What can hang from each mark:
Q816: Q290 Q892
Q946: Q766 Q876
Q290: Q912
Q32: Q290 Q766
Q410: Q290 Q766 Q892 Q923
Q923: Q816
Q892: Q32 Q912

Every row comes from one small tree of marks. The marks that hang from a mark follow it in brackets, in the order of their numbers. Every link used is in the known rows. Which tree was each row made from?
Known rows:
Q410(Q923): [  2  -3 -16   7   0  13  -6   0  -1  13   3   2   1  12  -2   7  14   1
  -5   6  -6  10  12  -9   8   5   4   0  -6  -8   2   3   7  12   1   7
  -8  -7  -6   5 -12 -14   2   1  10  -2  -1  -3   4 -11   5   3   5  -7
   6  -5   7   4  -3   6   6  -1  11   1  -5   2]
Q32(Q290): [  9  -6  -3   4  -4  11 -10 -12   0  11   3   3   5  13  -1   7  11   2
   3  13  -4  10   5  -8   7   4  -3   3  -4  -1   0   4   8   6   5   8
  -6  -4  -3   4 -11  -1   0  -1   4  -1 -16  -1   4 -12   4   2   5  -7
   6  -6   9   0   0   3   2  -6  13   3  -1   6]
Q892(Q32(Q290 Q766) Q912): [  6   2   1   2  -5   9  -4 -12   7  28   2  -1  -4  19   1   3   8   2
   4   3  -5  10   3  -7   9   7  -4   9   8  -1  -3   3   9  12   5  16
  -3  -1  -4  -2   0   7   3  -3   8  -9 -28   0   5  -1   4   4  11  -5
   6   3  10  -7   2   6  -2   7  13   5  -1  15]
Q816(Q892): [ 11  -3  -5   4  -1  13  -6  -7 -14  21   2   2   3  14   0  13  13  -4
   3  11  -5   7   6 -10   9  -3   3   2 -12 -10  -3   1   9   7  11   8
 -10 -13  -4   6 -20  -1  -3  -2   7  -1   4   1   2  -9   7   0   7  -9
   3  -3   9   0  -4   0   2  -3  11  -1  -1   4]
Q923(Q816(Q290)): [  3  -9  -9   5  -2  11  -6  14   2  10   6   5   7  13   6  15  13  -4
   4  22  -6   7   7  -9  10  -2   2   3  -9  -5  -2   5  15   9   1  13
  -7 -11  -6   6 -10   4  -5   1   2   0   1  -1   5  -8   9   1  -3  -8
   9  -4   3   1  -2  -1   1   0  12   1  -3   5]
Q410(Q766 Q923): [  0   0 -14   4   1  13  -4   2  -1  12   5   6   0  13  -3   7  13   0
 -15   6  -9   9  23  -9   9  10   7   0  -7  -7  -2   4   3  16   1   8
 -10  -4  -6   5 -13 -21   4  -1  12  -3  -1  -3   6 -15   9 -11   2  -8
   6  -3   9   3   0   7   6  -4  10   3  -6   1]
Q410(Q290 Q766 Q892(Q32 Q912) Q923(Q816)): [-11  -8 -17   5  -1  15   3  17  12  35  10   7  -3  21   0  10  11  -4
 -33   9 -12  11  36  -9  11  14   5   1   4   2  -5   7  10  19  -3  17
  -7  -6  -9   1   0 -29  -1  -8  12  -3  -2  -1   7 -17  11 -10   3  -2
  13   6   2  -3   1   5   0   6  17  -1 -14  10]
Q290(Q912): [ 14  -6  -6   3  -1   7  -7   9  -2   5  -1   1   2  10  -1   2  16   0
   4  12  -6   1   5 -12   7  -3   5   1  -2  -6  -1   4  12   6  -1  10
  -5  -7  -2   5  -9  -3  -1  -4   6  -1  -1   0   4  -9   8   2   6  -7
   4  -7   6   1  -3   3   5 -17  16   2   3   2]
Q410(Q892(Q32(Q290)) Q923): [  0  -8  -8   8  -2  15  -2  -5   3  25   5   3  -1  17  -3   9  10  -1
 -14   4  -6  10  19  -5  10   5   2   0   2   1   0   5   5   9   5   8
  -8  -2  -4   2  -3 -18   1  -4   9   3 -10   2   5 -13   4   3  11  -5
   9  -5   7  -1  -4   6   3  -3  12   1  -8  10]
Q923(Q816(Q892)): [  5  -6  -8   6  -1  11  -3  -4  -5  20   5   4   5  16   4  14  13  -7
   1  20  -7   5   7 -10  10  -5   0   3 -12  -9  -4   5  15   6   2  10
  -9 -15  -9   6 -18   3  -5  -2   3  -1   3   1   6  -9  10   1  -2  -8
   8  -3   4   1  -3  -3   2  -2  10  -2  -2   5]
Q816(Q290): [ 10  -7  -5   4  -2  14 -11  16  -6  10   1   2   6  12   2  14  13   0
   6  12  -4   7   6  -7   8   0   5   2  -7  -4   0   2   8  10  10  12
  -8  -7  -2   4 -10  -1  -3   1   6   0   1  -1   1  -9   6   1   5  -9
   3  -4   7  -1  -3   2   2   1  12   1   0   5]
Q816(Q290(Q912) Q892): [ 10  -6  -7   3  -2  15  -9  22 -19  17   0   0   5  14   4  19  16  -5
   6  12  -6   0   7  -9   9  -4   4   1 -10   1  -3   3   8   5  18  15
 -10 -10  -2   6 -21   3  -5  -6   8   1   2   1  -1  -7  12  -5   7  -7
   3  -3   9  -2  -2  -1   0 -12  17   0   6   4]
Q410(Q290 Q766 Q892(Q912)): [  2 -11  -7   0  -2  16  -3  10   4  26   8   8   0  16  -3   6  12  -2
 -23  10  -9  10  30 -11   9   9   5   1  -2  -3  -4   5   8  13   2  16
  -7  -7  -5   4   0 -24  -2  -7   9  -7  -1  -4   4 -16   8  -8   8  -3
   5   5   6  -3   0   3   0   4  17  -2  -8   9]
Q410(Q290 Q766 Q892(Q912) Q923(Q816)): [-12 -11 -22   4   0  16   0  12  10  29  12   9   0  18   0  10  13  -5
 -34  13 -11  11  38 -11  11  13   4   0  -4   1  -3   9  10  16  -3  15
  -8  -8  -9   4  -2 -29  -1  -7  10  -7  -4  -5   6 -16  11  -8   0   0
  12   7   4   0   1   3   1   2  16  -2 -13   7]
Q946(Q876): [ 14  -5   1   5   1  10   5  -6  -1   7   1   2   6   9  -4   0   7   3
   4  12   0   7   2  -7   5  -5   2   6 -12 -10   3  -4  10   9   2  10
  -2 -10  -3   2 -14  -1  -4   1   4  -2  -2   2   6 -15   1   3   7  -8
  -1  -7  10   1  -1   7   1  -4  13  -5  -5   3]
Q816(Q290 Q892): [  9  -5  -5   3  -2  17 -10  12 -19  20   2   1   5  16   3  22  13  -5
   5  11  -5   7   8  -8   9  -1   4   2 -12  -3  -2   0   6   7  19  12
 -12 -12  -3   5 -20   2  -5  -2   7   0   4   0  -1  -9   9  -3   6  -9
   3  -2  10  -1  -3   0  -1   0  13  -1   1   5]
Q923(Q816(Q892(Q32))): [  5  -3  -3   7  -1  10  -1   0  -4  24   4   2   2  18   4  14  12  -5
   1  19  -6   3   6  -9  10  -3   2   4  -7  -9  -5   4  17   7   1  12
  -8 -13  -8   4 -15   4  -4  -3   4   1   5   3   7 -10   9  -1   0 -10
   9  -3   3  -1  -2  -1   0  -1  10   0  -3   7]
Q892(Q912): [  9  -3  -5   4  -4  10  -5  -5   3  21   3   0   1  14  -1   2  12   0
   2   7  -5  12   3 -11   7   0   1   4  -2  -9  -1   2  13  11   1  11
  -4  -9  -4   3  -4   2   0  -2   7 -10  -2  -4   3 -11   5   2   7  -6
   4   4   7   1  -4   4   2  11  15   1  -2   9]
Q946(Q766): [  9  -7  -4   3   0  11  -4  -5  -5  12   2   5   2  10  -2   3   8   4
   4  13  -2   6   0  -8   5  -3   3   0  -3 -12  10  -4  12   9   1   9
  -4  -6  -4   3 -10   1   0  -1   5  -1  -1   2   7  -7   3  15   6 -10
  -2  -4  12   0  -2   6   5  -5  10   1   1   1]

Write each row's tree:
[  6   1  -2   3  -3  16  -6  10 -13  35   0  -2   0  21   3  20  11  -5
   5   4  -6   8   7  -6  10   2   3   6  -3   0  -5   0   7  11  21  19
  -8  -9  -4   1 -13   8  -3  -4  10  -6  -8   1   1   1   9  -1  10  -7
   3   6  11  -7   0   2  -4  10  14   0   2  12]
Q816(Q290 Q892(Q32(Q766) Q912))
[ 12  -3  -2   3  -3  15  -7  26 -18  22  -2  -1   2  17   4  20  13  -3
   6   8  -6   0   5  -7   9  -3   7   1  -1   2  -5   1   9   7  17  17
  -9  -8  -1   3 -16   4  -5  -6   8   4   4   4   0  -7  11  -6   9  -9
   5  -4   8  -6  -1   1  -1 -10  17   1   5   7]
Q816(Q290(Q912) Q892(Q32))
[  1  -7  -9   5  -2  13  -4   9  -6  27   6   2   5  17   6  19  13  -7
   1  18  -7   7   7 -11  10  -3   0   5 -12  -3  -3   5  16   9   9  15
  -7 -14  -7   5 -15   9  -6  -4   5  -6   0  -1   3  -8  11  -3  -2  -6
   8   5   4   0  -3  -2  -3   7  13  -1  -1   9]
Q923(Q816(Q290 Q892(Q912)))
[  3  -3  -7   4  -1  12  -4  20  -7  20   1   2   4  18   9  18  13  -6
   4  18  -7  -1   8  -8  11  -2   2   6  -6  -1  -6   5  15   6   8  17
  -8 -10  -6   5 -16   9  -5  -5   5   1  -6   4   5   0  14   0   0  -7
   9  -2   6  -4   1  -2  -2 -11  14   1   3   7]
Q923(Q816(Q290(Q912) Q892(Q32(Q766))))
[-14 -10 -15   5   1  16  -1  10   6  28  11   7   2  18   1  13  13  -6
 -25  11 -11  11  32 -10  11   7   2   3  -6   1  -4   9   8  14   4  14
  -9  -5  -7   5  -3 -19  -1  -6  11  -9  -3  -4   6 -16  13 -12   1  -2
  11   7   5   1  -3   3   0   5  14  -1  -9  10]
Q410(Q766 Q892(Q912) Q923(Q816(Q290)))
[  7  -5  -7   3  -3  17  -8   9 -16  29   2   0   4  17   2  20  13  -5
   4   8  -6   9   6 -10   8  -2   2   4  -9  -1  -3   0   8   9  20  15
  -8 -12  -3   4 -16   7  -5  -4   9  -6   2  -1  -2  -9   9  -5   8  -6
   3   5   9  -2  -3   1  -3  10  15  -1   2  10]
Q816(Q290 Q892(Q912))
[  2  -4  -6   6  -2  13  -3  12  -4  31   5   0   3  19   6  19  11  -7
   2  16  -7   6   6  -8  10  -3   1   5  -5  -2  -5   3  17  10   9  16
  -7 -12  -6   3 -12  10  -6  -4   5  -4   3   2   4  -9  11  -4   1  -7
   9   4   4  -3  -2  -2  -4   9  14  -1  -2  11]
Q923(Q816(Q290 Q892(Q32 Q912)))
[ -6  -1 -17   8  -1  13  -2  -8   1  29   5   2   0  20   4  13  12  -5
  -8  10  -7  10  14 -10  11   6  -3   5  -6   0  -2   6   8  12   5  13
  -7  -7  -8   2 -14  -1   1  -4   9  -6 -19   0   7  -4   9   2   1  -4
  12   2   8  -1   1   3   0   1  11   2  -4   9]
Q410(Q923(Q816(Q892(Q32(Q290 Q766) Q912))))
[  8   3   1   2  -4   8  -2  -4   6  28   0   0  -5  18   1   2  10   0
   3   3  -6  10   4  -8  10   4   2   8   6  -9  -4   1  12  14   1  16
  -4  -5  -4  -2   0   4   2  -2   8  -9 -14   0   5   1   4   6  11  -6
   3   4   8  -6  -1   6   0  12  13   3  -1  13]
Q892(Q32(Q766) Q912)
[ -5  -5 -14   3  -2  18   1  15   6  34   8   6  -4  19  -3   8  12  -2
 -31   1 -10  12  35  -8  10  15   7  -1   6   2  -3   4   6  19   2  16
  -8  -4  -6   0   1 -34   1  -8  14  -3  -2  -2   4 -17   7 -10   9  -3
   9   5   6  -4   0   7   1   7  17   0 -13   9]
Q410(Q290 Q766 Q892(Q32 Q912) Q923)
[  9 -10  -3   4  -3  15  -3  14   2  22   2   6   0  17  -2   9  11  -1
 -12  10  -5   7  18  -6   9   4   8  -1   5  -5  -2   1  12   9   1  14
  -8  -9  -5   2   0 -20  -3  -4   7   5   3   2   4 -11   3   6  12  -6
   6  -6   3  -4  -3   2   1  -1  16  -2  -9   8]
Q410(Q290 Q892(Q32))
[  9  -2  -3   2  -3  16  -7  22 -17  21  -3  -1   1  18   5  18  13  -4
   7   7  -6   0   7  -7  11  -1   6   5  -3   1  -5   2   6   7  18  19
 -10  -7  -2   2 -17   6  -3  -5   8   2  -8   4   1   2  11  -2  10  -8
   4  -3  11  -7   0   1  -2 -12  16   1   6   7]
Q816(Q290(Q912) Q892(Q32(Q766)))
[  3  -3  -6   4  -1  10  -3  -2  -3  22   3   2   2  18   6  12  12  -6
   2  19  -6   1   7  -9  11   0  -3   6  -5  -1  -6   6  15   5   3  14
  -8  -9  -7   3 -16   8  -3  -5   4   0 -16   4   8  -1  12   1   0  -6
  10  -3   6  -3   2  -1   0 -13  13   2   1   7]
Q923(Q816(Q892(Q32(Q290(Q912) Q766))))
[  4  -3  -4   6  -1   9   0  -2  -1  32   5   1   2  19   4  12  11  -6
   1  15  -8   6   5 -10  10  -4   0   5  -4  -8  -5   3  18   9   3  13
  -6 -14  -8   3 -11   8  -4  -5   5  -5   2   1   6 -10   9  -2   1  -7
  10   3   3  -2  -3   0  -2   7  13   0  -4  11]
Q923(Q816(Q892(Q32 Q912)))
[  2  -7  -8   5  -1  14  -6  11  -8  20   5   4   7  15   7  21  12  -7
   2  21  -7   5   8  -9  10  -4   2   4 -13  -4  -4   4  13   6   9  14
 -10 -14  -6   6 -18   6  -6  -1   3   0   3   1   4  -8  12  -1  -2  -9
   8  -1   5   0  -2  -3  -1  -2  12  -1  -1   6]
Q923(Q816(Q290 Q892))
[  5  -4  -5   6  -2   9  -2  -1  -3  24   4   1   3  17   5  14  12  -4
   2  19  -6   2   5  -9  11  -3  -1   4  -5  -2  -5   6  16   5   3  12
  -7 -10  -7   4 -15   6  -4  -6   4   1  -5   4   6  -9  11  -3   0  -8
  11  -4   4  -2  -1  -1   0 -11  14   1   0   7]
Q923(Q816(Q892(Q32(Q290(Q912)))))
[  5 -12  -8  -1  -1  15  -4  21   0  13   5   8   1  13  -2   6  15  -1
 -20  13  -9   2  30 -10   8   6   9  -1  -1   0  -4   6   8   8   1  15
  -8  -5  -4   5  -5 -27  -3  -8   9   1  -1  -1   4 -13  11  -8   8  -3
   5  -3   6  -2   1   2   3 -19  19  -1  -4   3]
Q410(Q290(Q912) Q766 Q892)
[  3  -5 -10   6  -2  10  -2  -5  -2  27   6   2   3  17   4  12  12  -7
   0  18  -7   7   6 -12   9  -4  -1   5 -10  -9  -4   4  17   8   2  12
  -6 -15  -8   5 -14   7  -4  -4   5  -7   1  -1   5 -10  10   0  -1  -6
   8   3   4   1  -2  -1   0   6  12  -1  -2   8]
Q923(Q816(Q892(Q912)))
[ -4  -8 -27   7  -1  16  -5  13  -3  21   7   6   4  16   3  16  14  -6
 -15  15  -7  10  21 -10   9   7   3  -1 -11  -2   0   5  12  13   1  13
  -9 -15  -9   5 -18 -17  -2  -3   9   1  -1  -2   4  -9   9   3  -2  -5
  11  -3   5   2   0   0   3  -4  13  -1  -8   0]
Q410(Q290 Q923(Q816(Q892)))
[  6  -5  -6   0  -3  10 -10  -8   0   6   1   2   2  13   2   3  12   1
   5  12  -3   4   7  -9   8   7  -5   7  -3   3  -1   8   5   4   5  12
  -6   0  -3   4 -11   3   3  -3   5  -4 -37   1   4   5   8   7   7  -4
   5  -6  13  -4   3   3   3 -22  14   4   5   5]
Q32(Q290(Q912) Q766)
[  5  -3  -4   6  -1  11  -3  -5  -3  25   5   3   4  19   4  15  11  -5
   0  19  -6   5   5  -9  10  -2  -2   5  -6  -4  -6   4  15   6   4  10
  -8 -11  -7   4 -16   6  -4  -4   4   2  -4   3   7 -10   9  -1  -1  -8
  10  -3   4  -2  -1  -1  -1  -4  11   0  -3   8]
Q923(Q816(Q892(Q32(Q290))))
[ -3  -8 -17   6  -2  18  -2  13   3  24   3   6  -3  18  -1  10  11  -2
 -21   4  -5  10  28  -6  11  10   7  -1   2  -1   1   3   5  13   2  15
 -10  -6  -6   2  -2 -28   1  -3  11   4 -11   1   4  -3   5  10  10  -4
   8  -4   7  -4  -1   5   2  -3  14  -1 -10   6]
Q410(Q290 Q892(Q32(Q766)) Q923)
[ -1  -3 -21   3   0  16  -6  16   0  13   5   7   1  15  -1   8  14   0
 -22   7  -9  10  30 -10   8  17   8  -1  -5  -2   0   4   3  19   0  11
 -10  -7  -6   4 -12 -32   2  -3  13  -1  -2  -4   5 -14   7  -8   3  -7
   7  -3   8   2   3   6   6  -5  13   1  -9  -2]
Q410(Q290 Q766 Q923)
[ 10   1   3   4  -5   9  -4  -8   6  29   2  -2  -2  17  -1   4   9   3
   3   3  -6  11   2  -8   8   5  -2   5   8  -1  -3   2  12  12   5  13
  -2  -3  -4  -1   0   4   0  -5   7  -7 -13   1   4 -13   3  -1   9  -6
   7   2   6  -5  -1   7  -2  11  15   5  -2  15]
Q892(Q32(Q290) Q912)
